Each row comes from the steps of one path. Every step used is in the known rows, and no mark comes twice. Write the path behind each row, first mark first.
Known rows
pegil > vuga > tatuduv > kibo > sofazeg > busuz > fimamu: 3.07, -1.89, -1.79, 2.89, -1.07, 3.39, -0.02, 0.99, 0.67, 0.45, 1.40, -2.06, 0.61, 0.88, 0.28, -0.30, 0.95, 2.56, 0.55, -1.50, 2.66, 2.61
sofazeg > busuz > kibo > tatuduv > pegil > vuga: 0.98, 0.05, 1.47, 5.51, 1.80, 1.48, 1.01, 0.82, 2.02, -0.46, 3.89, -5.76, -0.07, -0.74, 0.07, -1.24, 0.77, 2.99, -0.75, 0.05, -1.66, 0.16
tatuduv > pegil > vuga: 0.22, 0.09, 0.07, 0.70, 1.83, 1.38, 0.76, 1.53, 0.05, 0.02, -0.30, -2.58, -0.16, 2.13, 0.82, -0.48, 0.68, 0.75, -1.89, 0.68, 0.54, 1.53
kibo > vuga > tatuduv: -0.59, 0.98, 0.06, 3.54, 2.32, 2.46, 0.16, 1.82, -0.83, -0.53, 0.74, -1.00, 0.34, -0.52, -0.60, 0.75, 1.07, -0.76, -1.11, -1.05, 1.94, 0.34
sofazeg > busuz > kibo > kuro: 1.63, 0.19, 0.27, 4.67, -1.76, 0.63, -1.14, 0.39, 2.34, -1.83, 3.00, -1.84, -0.32, -0.70, -2.39, -0.89, -0.51, 2.59, -1.14, 0.46, 0.48, -0.51
sofazeg > kuro > fimamu: 2.71, -0.58, -0.26, 2.60, -0.98, 0.68, 0.22, 1.16, -2.57, -0.50, -1.18, 0.70, -1.41, -0.92, -0.32, -0.66, -0.59, 1.65, -0.92, 0.11, 2.77, 0.64
gimodig > fimamu > kuro: 1.17, 0.96, 0.32, 3.68, -0.33, 0.43, 0.21, 0.48, -0.06, 0.31, 0.59, 0.60, 1.34, -0.52, -0.24, 0.19, 0.61, 1.95, 0.18, 1.34, 0.54, 1.78
pegil > vuga > tatuduv > kibo > sofazeg: 1.64, -1.89, -2.14, 0.24, -0.32, 2.67, 0.80, 1.54, 0.07, 0.19, 0.01, -1.61, -0.11, 2.58, 0.27, 0.15, 0.48, 0.41, -0.05, -0.74, 3.05, 2.50
tatuduv > kibo > kuro > fimamu: 3.74, -1.59, -3.16, 2.10, -1.02, 1.72, -0.16, 0.93, 0.28, 0.29, -0.22, -0.83, -0.67, 1.02, -2.79, -1.66, -0.42, 2.05, -0.54, 0.87, 2.67, 0.60
pegil > vuga: -0.02, -0.86, 0.08, 0.67, 0.65, 0.80, 0.35, 1.99, 0.18, -0.42, -0.87, -1.47, -0.22, -0.30, 0.23, 0.54, 0.74, -0.09, -0.98, 0.04, 1.38, 2.29
kuro > fimamu: 2.26, -0.49, -0.80, 0.91, -0.21, 1.44, 0.27, 1.58, -1.75, 0.24, -1.47, 0.18, 0.00, -0.71, -0.88, -0.89, 0.63, 1.41, -0.86, 0.29, 2.65, 0.76
pegil > vuga > tatuduv > kibo: 0.93, -1.36, -2.54, 1.23, 1.92, 2.82, 0.67, 1.34, -0.22, -0.36, 1.46, -2.67, -0.20, 1.87, -0.22, 0.17, 0.82, 0.83, -1.02, -0.12, 1.87, 2.18
sofazeg > fimamu: 0.31, 0.45, 0.44, 1.22, 0.32, -0.23, 0.60, 1.98, -1.93, 0.21, -1.87, 1.21, 0.69, -1.26, -0.33, -0.21, 0.05, -0.31, -1.29, -0.46, 1.86, 0.22
busuz > kibo > tatuduv > pegil > sofazeg > kuro > fimamu: 4.03, -0.79, -0.60, 4.71, -1.70, 1.00, 0.56, 0.68, -0.21, 0.06, 2.19, 0.11, -0.79, 3.19, 0.28, -2.01, -0.58, 3.94, 0.86, -0.38, 0.74, -1.59
pegil > sofazeg > fimamu: 0.27, 0.00, -0.27, 0.86, -1.02, -0.14, -0.04, 2.22, -0.94, 0.48, -1.53, 3.36, 1.01, 0.38, 0.23, -0.24, 0.25, -0.95, -0.31, -1.81, 1.71, -0.51
fimamu > kuro: 1.37, 0.50, 1.37, 2.03, -0.67, 0.88, -0.01, 0.85, 0.33, -0.35, 1.36, 0.55, 0.19, -1.37, -0.42, -0.06, -0.02, 2.05, -0.89, 0.87, 0.08, 1.03
tatuduv > pegil: 1.00, 1.46, -0.76, 0.54, 0.35, 1.57, 0.15, 1.28, -0.49, -0.26, 1.05, -0.39, 0.18, 2.44, 0.37, -0.89, 0.22, 0.77, -1.23, 0.61, 0.36, -0.27
busuz > fimamu: 2.44, -0.12, -1.00, 1.22, -1.88, 1.20, -0.81, 1.69, -0.41, 0.02, -0.04, 1.78, 1.13, 1.26, -0.10, 0.11, 0.51, 1.82, 0.45, 0.00, 1.95, 1.02
sofazeg > busuz > kibo > vuga > tatuduv > pegil: 0.03, 2.53, 0.13, 5.66, 3.23, 3.30, 0.40, 0.35, 1.29, -0.91, 4.91, -4.19, 0.31, 0.23, -0.42, -0.75, 1.04, 2.73, -2.54, -0.54, -0.51, -0.47
pegil > vuga > tatuduv > kibo > kuro: 1.49, -2.18, -2.10, 2.89, 1.25, 2.25, 0.03, 1.10, 0.54, -0.82, 0.72, -2.91, -0.60, 2.49, -1.92, -0.31, -0.01, 1.00, -1.04, 0.12, 2.74, 1.27
busuz > sofazeg: 1.76, -0.40, -1.57, -0.25, -1.78, 1.53, -0.52, 1.68, 0.18, -0.25, 0.02, 0.94, 0.18, 1.53, -1.36, -0.58, 0.63, -0.19, -0.82, -0.21, 1.27, 0.72
sofazeg > busuz: 0.25, 0.94, 0.42, 2.79, -0.37, 1.27, -0.60, 1.35, 0.05, -1.02, 2.14, -0.69, -0.11, -2.83, -0.29, -0.29, 0.33, 0.17, -0.81, -0.68, -0.03, -0.07
vuga > tatuduv > kibo: 1.64, -0.12, -3.27, 1.26, 0.53, 3.06, -0.02, 1.16, -0.93, -0.58, 2.80, -0.44, 0.20, 2.09, -0.57, -0.17, 0.30, 0.88, -0.40, -0.12, 1.76, 0.41
tatuduv > pegil > sofazeg > fimamu > kuro: 1.33, 1.10, 1.42, 2.11, 0.13, 0.38, 0.75, 0.84, 0.12, 1.15, 0.10, 2.14, 0.96, 1.10, 0.50, -1.42, 0.05, 2.21, -1.23, -0.42, -0.21, -0.65

Write each row's path
0.11, 1.57, -0.70, 3.80, 2.77, 1.90, 1.01, 1.20, 0.52, 0.72, 1.31, 0.07, 1.33, 3.11, 0.14, -0.71, 0.99, 1.55, -1.92, -1.56, 1.19, -0.81 -> busuz > kibo > vuga > tatuduv > pegil > sofazeg > fimamu
1.20, -1.77, -1.36, 0.94, 0.73, 1.59, 1.73, 1.76, -1.15, 1.08, -1.96, -1.08, 0.46, 1.16, 0.31, -0.15, 0.31, 0.07, -0.78, -1.28, 3.80, 2.32 -> pegil > vuga > tatuduv > kibo > sofazeg > fimamu
4.73, -0.28, -0.60, 2.99, -3.73, 2.24, -0.49, 0.04, 2.62, 1.02, 3.44, 0.36, 0.63, -1.51, -0.18, -0.88, -0.24, 4.35, 0.97, -0.35, 0.00, 2.16 -> tatuduv > kibo > sofazeg > busuz > fimamu > kuro
3.09, -0.76, -0.01, 4.92, -1.08, 1.13, -0.47, 0.25, 1.12, -1.06, 1.09, -2.08, -0.52, -1.53, -3.11, -1.87, -0.05, 3.94, -1.47, 0.76, 1.86, -0.18 -> sofazeg > busuz > kibo > kuro > fimamu
1.31, -0.32, -0.52, 0.39, -0.77, 0.44, 0.45, 1.96, -1.31, 0.68, -2.08, 1.42, 0.70, 0.08, -1.46, -0.93, 0.45, -0.31, -1.54, -0.75, 2.03, 0.64 -> busuz > sofazeg > fimamu
0.66, -0.47, 1.22, 3.18, 1.87, 1.21, 1.16, 1.80, -0.23, 0.25, 0.42, -3.60, -0.01, 1.14, 0.55, -0.74, 0.71, 0.57, 0.04, -0.05, 0.00, 0.19 -> kibo > tatuduv > pegil > vuga
1.38, 0.86, 0.62, 3.12, 0.46, 1.42, 0.52, 1.56, -0.95, 0.04, 1.78, -1.33, 0.33, 1.55, 0.13, -1.11, 0.08, 0.61, 0.59, -0.13, -0.24, -1.69 -> kibo > tatuduv > pegil
1.71, 1.43, 0.79, 5.49, 0.35, 1.53, 0.36, 0.59, 1.40, -0.69, 5.12, -3.58, 0.20, -0.38, -0.28, -1.63, 0.21, 2.99, -0.08, -0.01, -1.89, -1.56 -> sofazeg > busuz > kibo > tatuduv > pegil
-0.09, -1.05, 0.28, 1.94, 2.05, 2.17, 0.54, 1.86, -1.61, -0.92, -0.63, -1.79, 0.05, 0.87, -0.07, 0.46, 1.13, 0.31, -1.24, -0.42, 2.75, 1.65 -> pegil > vuga > tatuduv
2.84, -0.19, -0.30, 1.02, -1.96, 0.29, 1.24, 0.80, 0.58, 1.63, 0.01, 1.30, 0.57, -1.20, -0.03, -0.69, -0.88, 2.02, -0.38, 0.09, 1.14, 1.89 -> tatuduv > kibo > sofazeg > fimamu > kuro
2.67, -0.27, -0.34, 1.51, -4.30, -0.03, -0.14, 0.80, 0.84, -1.10, 1.00, 1.27, -0.94, 1.75, 0.47, 0.27, -1.60, 1.99, 0.11, 0.25, 2.07, 1.12 -> busuz > kibo > sofazeg > kuro
2.86, -0.30, -0.96, 3.26, 0.03, 2.76, 0.20, 0.83, -3.42, -0.44, 0.16, 1.64, -0.90, 4.31, 0.40, -1.78, 0.02, 2.22, -0.77, -1.10, 3.13, -1.58 -> vuga > tatuduv > pegil > sofazeg > kuro > fimamu
0.86, 1.37, -1.00, 4.71, 0.98, 2.26, -0.08, 0.58, 1.05, -0.91, 3.62, -0.04, -0.55, 4.36, 0.80, -0.17, -0.20, 1.95, -1.09, -1.15, 0.65, -0.90 -> busuz > kibo > vuga > tatuduv > pegil > sofazeg > kuro
2.02, -2.05, -1.70, 1.78, -1.21, 1.99, 0.70, 1.14, -0.86, -0.50, 0.31, -1.18, -1.47, 2.36, 0.85, 0.35, -0.85, 0.51, -0.14, -0.84, 3.21, 2.32 -> pegil > vuga > tatuduv > kibo > sofazeg > kuro
-0.17, 1.20, -0.64, 4.18, -0.33, 1.25, -0.92, 1.18, 4.17, -0.42, 4.01, -0.69, 0.30, -1.89, -0.19, 0.28, 0.72, 0.61, -0.56, -1.73, -1.29, 0.17 -> pegil > sofazeg > busuz > kibo > vuga
1.05, 0.26, 0.67, 1.81, -2.72, 1.13, -0.52, 1.39, 0.25, -0.55, 0.76, 0.12, -0.03, -2.23, 0.12, -0.30, -0.08, -0.15, -0.04, -1.23, 1.20, 0.13 -> kibo > sofazeg > busuz
1.76, 1.61, 1.51, 6.82, 1.51, 3.78, -0.52, 0.20, 1.57, 0.59, 4.15, -0.20, 1.31, 0.25, 0.24, -0.94, 1.47, 3.72, -0.57, -1.81, -0.66, -0.60 -> kibo > vuga > tatuduv > pegil > sofazeg > busuz > fimamu > kuro
-0.25, 1.51, 0.28, 5.90, 2.36, 2.70, -0.04, 0.76, 1.49, -1.25, 4.25, -3.24, 0.29, -2.32, -1.03, 0.26, 1.07, 1.74, -1.78, -1.04, 0.29, 0.24 -> sofazeg > busuz > kibo > vuga > tatuduv
1.02, 0.63, 2.31, 2.71, 0.37, -0.29, 0.97, 1.06, -1.05, 0.53, -0.66, 1.18, 0.72, -2.69, -0.53, -0.39, -0.11, 1.90, -1.64, 0.35, 0.75, 0.80 -> sofazeg > fimamu > kuro
3.71, -1.51, -1.22, 1.65, -2.06, 1.31, 0.02, 1.10, -2.03, -0.14, -1.63, 0.87, -1.45, 0.45, -1.44, -1.39, -0.20, 1.57, -1.25, -0.10, 2.86, 0.99 -> busuz > sofazeg > kuro > fimamu
1.32, -1.33, -1.43, 2.49, 0.12, 3.13, 0.50, 1.07, 0.63, -0.23, 1.84, -3.08, -0.34, -0.39, 0.10, -0.27, 0.63, 0.41, -0.42, -1.56, 1.95, 2.01 -> pegil > vuga > tatuduv > kibo > sofazeg > busuz
1.79, -0.01, 2.67, 1.71, -1.90, -0.34, 1.15, 1.15, -0.63, 1.06, -2.07, 2.02, 0.74, -2.08, -0.01, -0.43, -0.52, 1.54, -0.57, -0.24, 2.00, 1.11 -> kibo > sofazeg > fimamu > kuro
0.44, 0.90, -2.93, 1.62, 1.26, 1.83, 0.08, 1.42, 2.25, 0.65, 2.37, -1.35, -0.08, -0.75, -0.31, 0.52, 0.18, -0.76, -0.65, -0.24, -0.32, 1.76 -> tatuduv > kibo > vuga
3.52, -2.91, -1.97, 2.23, -0.54, 2.55, 1.32, 0.90, -1.95, 0.31, -1.44, -1.64, -1.61, 1.36, 0.23, -0.63, -0.34, 2.00, -0.54, -0.60, 4.71, 2.88 -> pegil > vuga > tatuduv > kibo > sofazeg > kuro > fimamu
2.00, 0.20, -2.13, 1.19, -2.71, 1.97, -0.39, 0.99, 1.62, 0.08, 2.65, -0.57, -0.26, -1.27, -0.04, -0.65, -0.36, 0.41, 0.34, -1.06, 0.32, 0.78 -> tatuduv > kibo > sofazeg > busuz
0.81, 1.67, 1.25, 5.08, 2.69, 1.89, 1.32, 0.35, 1.38, 0.98, 2.32, -0.27, 1.38, 1.64, -0.15, -0.90, 0.79, 3.72, -2.22, -0.77, 0.10, -0.31 -> busuz > kibo > vuga > tatuduv > pegil > sofazeg > fimamu > kuro
1.81, 0.07, 0.09, 0.59, -2.54, -0.37, 0.91, 1.48, 0.38, 0.52, -1.49, 1.42, 0.96, 0.58, -0.14, -0.30, -0.45, 1.61, -0.71, -0.21, 2.68, 1.10 -> busuz > kibo > sofazeg > fimamu
1.26, 0.89, 1.56, 3.38, 1.36, 1.75, 0.90, 0.72, -1.81, 0.59, 0.73, 1.98, 1.18, 2.16, 0.27, -1.54, 0.46, 2.49, -1.52, -0.86, 1.14, -1.37 -> vuga > tatuduv > pegil > sofazeg > fimamu > kuro
